(in the rows, 128 means zero)
Known rows, with every way that one mark hangs from another:
K_742{K_139{K_572{K_121} K_840{K_827}}}: [ 93 133 185 145  83 146 181 166  79 175 120 108 106 150 154  82 131  96
 113  86  71 107 113]
K_827{K_572{K_139 K_961} K_840}: [102 148  82 139 126 153 134 118  94  94  49 112 127 112 133 154 172 117
 136 114 113 145 101]
K_572{K_121 K_139 K_827 K_961}: [143 128  78 135 164 104 155 110 134 152 154 125 120 117 145 164 104 112
  74 110 126 133  79]
K_572{K_121 K_139{K_742 K_840} K_827}: [111 123 140 140 174  98 150 126 115 178 164 105  76 124 163 126  99  95
 100 108  90 138  79]
K_121{K_572}: [ 90 114 146 114 101 160 153  87  70 144  69 133 150 116 150  96 175 116
  66 104 156 119 117]
K_827{K_572}: [103 114 125 111  89 168 140  97  83 119  51  96 139 100 158  91 160 127
  90  98 151 129 123]
K_961{K_572{K_121 K_139}}: [ 83 129  95 123 161 131 158 107 126 159 104 115 103 129 151  86  89 101
  36 104  75 148 109]
K_139{K_148}: [125 110 146 140  60 185 160  93 112 144 108 111 122 107 146  80 147 129
  78 106 151 126 136]
K_121{K_572{K_827}}: [109 104 134 111 133 140 132  88  60 149  93 133 165 105 151 140 154 117
  77 104 172 132 103]
K_742{K_139}: [ 94 122 123 113  55 167 211 126 110 170  60  90 127 113 154  70 174 117
  97  81 165 106 125]
K_572{K_121 K_139{K_148 K_742} K_827{K_840} K_961}: [134 147  95 190 160 108 110 113 131 141 134 106  92 128 136 181  99  98
 167 115 122 150  80]
K_840{K_572{K_139{K_148 K_742} K_961} K_827}: [114 143 160 166 100 169 136 154 118 153 118 105 137 116 104 112 135 124
 110  90 134 132 111]
K_840{K_827{K_572{K_121 K_139 K_961}}}: [122 145 113 133 136 123 132 150 107 126 114 115 129 124 126 145 113 125
  94  92 109 133 101]
K_139{K_148 K_572{K_121 K_827{K_840}}}: [140 121 119 187 117 136  88  81  79 127 115 120 128 136 167 164  92  94
 139 113  94 151 100]
K_961{K_572}: [ 88 119 118 106 107 182 155  98 104 146  48 109 125 103 141  47 139 119
  58 111 134 143 120]
K_121{K_572{K_139{K_148 K_742 K_840} K_827 K_961}}: [ 84 127 177 164 186 130 138 113  91 149 176 133  98 108 129 157 150  99
 113 131 133 132 100]
K_742{K_139{K_148 K_572{K_961} K_840}}: [ 84 133 183 170  80 188 197 125 102 141 135 109  91 122 144  83 177  96
 120 123 114 100 131]
K_840{K_572 K_827}: [136 122 155 117  56 182 136 150  80 154  71 110 190 118 125  78 149 139
  76  81 133 132 109]
K_840{K_827{K_572{K_121 K_139{K_742} K_961}}}: [ 98 151 126 142 152 117 124 146 113 138  84  92 101 121 128 137 112 113
 127  88 133 128  96]
K_148{K_139{K_572{K_121 K_827{K_840}} K_742}}: [102 163 106 179 153 102  87  86  92 137  43  98  98 158 176 193 117  65
 147 124 115 134  81]
K_827{K_572 K_840}: [108 128 109 127  84 168 116 108  70 103  20  97 146 111 151 116 172 123
 144 103 127 144 110]

Rows:
[111 146 180 139 131 136 115 162  94 126  97  88 101 122 128  92 135 120
 149 110 121 119  86]  K_139{K_742 K_840{K_827{K_572{K_121 K_961}}}}
[ 91 159 120 158 148 137 128  77 111 138  51 105  97 121 151 172 159  82
 110 139 184 112  95]  K_148{K_139{K_572{K_827 K_961} K_742}}
[101 128 205 172  75 160 172 161  87 170 161 106 101 150 149  88 115  97
 120  89  69 113 131]  K_742{K_139{K_148 K_572{K_121} K_840{K_827}}}
[156 138 176 138 102 153 133 180  98 138 144 118 166 140 118  77 137 128
  90 111  76 120  76]  K_139{K_840{K_572{K_121 K_961} K_827}}
[103 176 172 149 146 121 112 167 107 119  92  87  97 145 131 133 145 104
 130 129 120 112  91]  K_148{K_139{K_742 K_840{K_827{K_572{K_121 K_961}}}}}
[115 132 113 162 148 130 134 109 125 109 149 107 112 120 143 143 106 112
  84 111 105 130 118]  K_827{K_572{K_121 K_139{K_148} K_961}}
[ 98 128  69 125 157 146 125 116  91 147  73 122 131 108 139 143 117 106
 105 110  94 182  95]  K_961{K_572{K_139 K_827{K_840}}}
[130 136 102 144 141 127 154 124 127 137 128 118 154 136 139 114 124 107
  54 106  87 120  84]  K_840{K_572{K_121 K_139 K_961}}
[104 162 150 163 137 134 153 104 114 120 116 127  87 164 158 132 155  80
  68 156  75  99  96]  K_148{K_139{K_572{K_121 K_961} K_840}}
[ 93 153 177 141 113 155 143 136 102 144  74  89 129 141 152  84 178  95
  80 127 106 116 100]  K_148{K_139{K_742 K_840{K_572}}}
[106 126 146 176 134 128 132 113 125 160 136  90 121 138 154 100  91  97
  82  89  88 132 107]  K_840{K_572{K_121 K_139{K_148 K_742}}}
[107 118 208 161  89 181 136 127  97 148 118  88 125 118 144  47 153 114
 108 112 106 126 112]  K_139{K_148 K_742 K_840{K_572}}
[124 151 172 121  74 163 163 163  98 151 104 122 120 139 133 106 173 125
  72 119 111 125 119]  K_148{K_139{K_840{K_827}}}
[156 119 205 158  81 160 119 175  89 150 177 111 165 142 132  74 108 128
  85  99  55 134 108]  K_139{K_148 K_840{K_572{K_121} K_827}}
[145 124 159 167 131 133 154 171 112 147 200  91 166 128 141 110 120 106
 115 110  99 116  84]  K_742{K_139{K_148 K_840{K_572{K_121 K_827 K_961}}}}
[130 146  92 145 122 136 104 114  93  87  48  99 140 128 143 131 146 115
 149 118 115 131  86]  K_827{K_572{K_121 K_961} K_840}
[ 63 156 180 156 116 156 153  94  95 146  63 104  64 143 168 106 176  77
  94 138 108 109 117]  K_148{K_139{K_572 K_742 K_840}}
[103 122 106 123 174 123 151  98  88 143 127 149 148 105 132 176 157 109
  69 114 157 131  92]  K_121{K_572{K_139 K_827 K_961}}
[ 89 144 180 138  69 183 199 166  83 157  98 116 111 126 127  85 185 109
 129 103 116 103 116]  K_742{K_139{K_572{K_961} K_840{K_827}}}
[151 118 148 125 126 161 138 141  91 132 139 118 175 102 132 103 162 123
  87 129 120 129  73]  K_139{K_840{K_572{K_827 K_961}}}
[118 117 123 119 144 143 134  92  76 133  96 137 166 101 133 150 169 118
  87 121 188 122  90]  K_121{K_572{K_827 K_961}}
[100 113 195 165  78 189 155  88  83 137 134 126  93 121 158  78 152 105
  86 127  84 123 137]  K_139{K_148 K_572 K_840}
